(in the rows, 128 means zero)
Known rows, with every step that occurs:
P-G-U: 121 132 141 136 115 135 134 115 144 150 131 118 145 127 121 137 132 98 122 131 95 132 116
H-U-X-Q-F: 145 127 151 166 142 104 108 162 163 177 143 119 162 158 104 97 134 151 133 140 138 131 108
X-Q: 123 131 124 146 128 118 125 131 137 157 120 126 156 139 127 113 126 110 125 140 134 132 124
G-D: 124 112 135 117 130 140 130 131 136 142 143 135 124 120 125 115 103 110 101 125 131 131 124
F-U-S: 101 138 124 146 156 114 126 136 96 159 121 136 106 102 124 112 144 169 153 135 138 103 189
X-Q-H-U-F: 147 114 128 155 143 120 127 137 132 195 129 118 158 140 137 98 83 127 148 158 142 141 112
H-U-S-Q-F: 129 119 154 127 158 91 129 168 136 179 147 107 95 93 103 102 110 191 173 153 134 92 129
F-U-G: 118 151 109 122 135 128 124 117 124 111 119 132 103 124 131 132 151 183 142 108 119 132 147
U-S-Q: 127 129 140 126 142 98 131 147 122 170 133 126 111 94 109 112 122 145 157 146 131 96 139
S-Q-H-U-X: 195 116 173 148 132 106 129 160 136 173 163 134 130 175 102 109 114 137 168 131 142 126 91
S-Q-F-U-X: 129 145 162 157 146 92 109 142 148 169 147 143 103 111 100 97 158 198 159 122 101 106 139
X-Q-F-U-G-D: 96 135 117 133 146 125 111 127 164 170 134 131 116 112 129 93 124 176 112 124 112 129 144
X-Q-F: 106 130 125 149 136 115 114 135 155 175 124 116 145 120 126 108 124 136 128 146 120 125 124
G-U-X-Q: 135 147 143 181 120 112 115 125 140 170 116 121 185 170 92 121 164 103 124 136 120 143 115
U-S: 114 127 124 133 143 122 126 138 110 151 125 125 120 102 121 119 128 133 136 144 140 107 156
H-U-F: 136 121 135 133 148 123 132 139 125 135 130 114 131 107 126 119 107 159 142 139 127 130 124
Q-H: 143 118 128 133 122 133 126 124 127 154 134 133 127 149 140 126 107 107 135 133 134 130 123
S-Q-H: 156 118 146 127 123 116 131 130 136 166 143 135 115 137 129 119 101 120 158 141 126 122 103
X-Q-H: 142 122 124 153 127 124 123 125 137 186 128 136 158 158 141 109 104 96 136 147 139 135 117
F-U-X-Q-H: 141 137 139 184 135 114 110 132 126 196 132 155 156 171 122 93 141 130 144 132 138 132 143
Q-F-U-G-D: 101 132 122 114 147 133 114 124 155 136 142 132 86 100 133 110 127 190 119 112 107 126 145

Rows:
108 127 144 126 150 95 120 150 138 185 136 118 94 76 112 103 121 170 159 151 119 91 143 => U-S-Q-F
130 143 145 159 139 118 117 134 119 141 134 153 130 141 106 115 167 158 136 113 124 123 154 => F-U-X
114 151 132 116 143 104 118 129 156 138 133 126 76 92 123 114 142 223 166 117 98 116 134 => S-Q-F-U-G
146 119 151 125 154 99 141 167 117 163 145 116 111 112 101 107 111 165 173 151 148 101 129 => H-U-S-Q
176 114 157 153 132 126 122 152 130 159 155 130 143 181 114 115 120 122 144 127 145 137 100 => Q-H-U-X
115 135 118 110 139 140 125 119 134 121 135 141 98 116 133 116 129 166 114 107 121 135 146 => F-U-G-D
174 110 157 129 133 112 141 151 132 165 156 127 113 155 123 115 92 143 175 141 142 126 96 => S-Q-H-U
146 112 130 155 152 111 128 159 116 207 137 119 148 153 128 100 92 120 160 160 170 119 130 => X-Q-H-U-S
110 141 126 145 133 128 125 100 124 147 110 108 144 103 117 134 136 137 133 138 96 132 124 => G-U-F
163 127 151 166 135 109 120 162 137 167 139 125 174 177 102 102 138 125 132 136 149 137 111 => H-U-X-Q
80 140 122 167 162 97 111 142 127 202 119 128 124 94 122 90 136 180 149 154 134 95 186 => X-Q-F-U-S
162 126 118 132 129 124 125 142 143 157 133 109 143 175 137 116 96 130 148 136 148 149 97 => X-Q-H-U-G
124 138 143 164 136 107 100 143 163 179 131 128 158 139 109 100 145 132 118 140 120 127 121 => U-X-Q-F
117 146 143 183 129 108 104 131 157 186 122 112 172 151 91 113 158 130 126 139 107 136 115 => G-U-X-Q-F
141 140 136 167 126 110 113 141 141 167 126 136 170 157 108 105 151 106 114 135 131 131 121 => U-X-Q
178 121 139 107 127 115 135 144 143 142 149 113 103 151 126 127 96 161 174 126 135 137 84 => S-Q-H-U-G
118 137 146 139 139 103 135 130 112 169 122 111 123 106 89 124 136 143 163 149 118 103 138 => G-U-S-Q
136 142 153 176 114 116 121 129 157 187 131 129 190 160 99 114 152 73 111 134 100 141 110 => P-G-U-X-Q
115 138 140 138 153 95 133 143 108 173 129 138 95 90 111 102 137 184 173 138 132 93 175 => F-U-S-Q
151 132 123 109 130 131 134 142 139 102 136 105 115 146 126 135 124 164 142 118 137 141 102 => H-U-G
141 140 158 154 113 127 123 124 146 155 139 131 161 149 103 130 155 90 116 124 93 137 116 => P-G-U-X
116 144 146 163 144 113 106 137 144 153 138 143 118 125 112 104 168 183 136 118 112 117 157 => Q-F-U-X
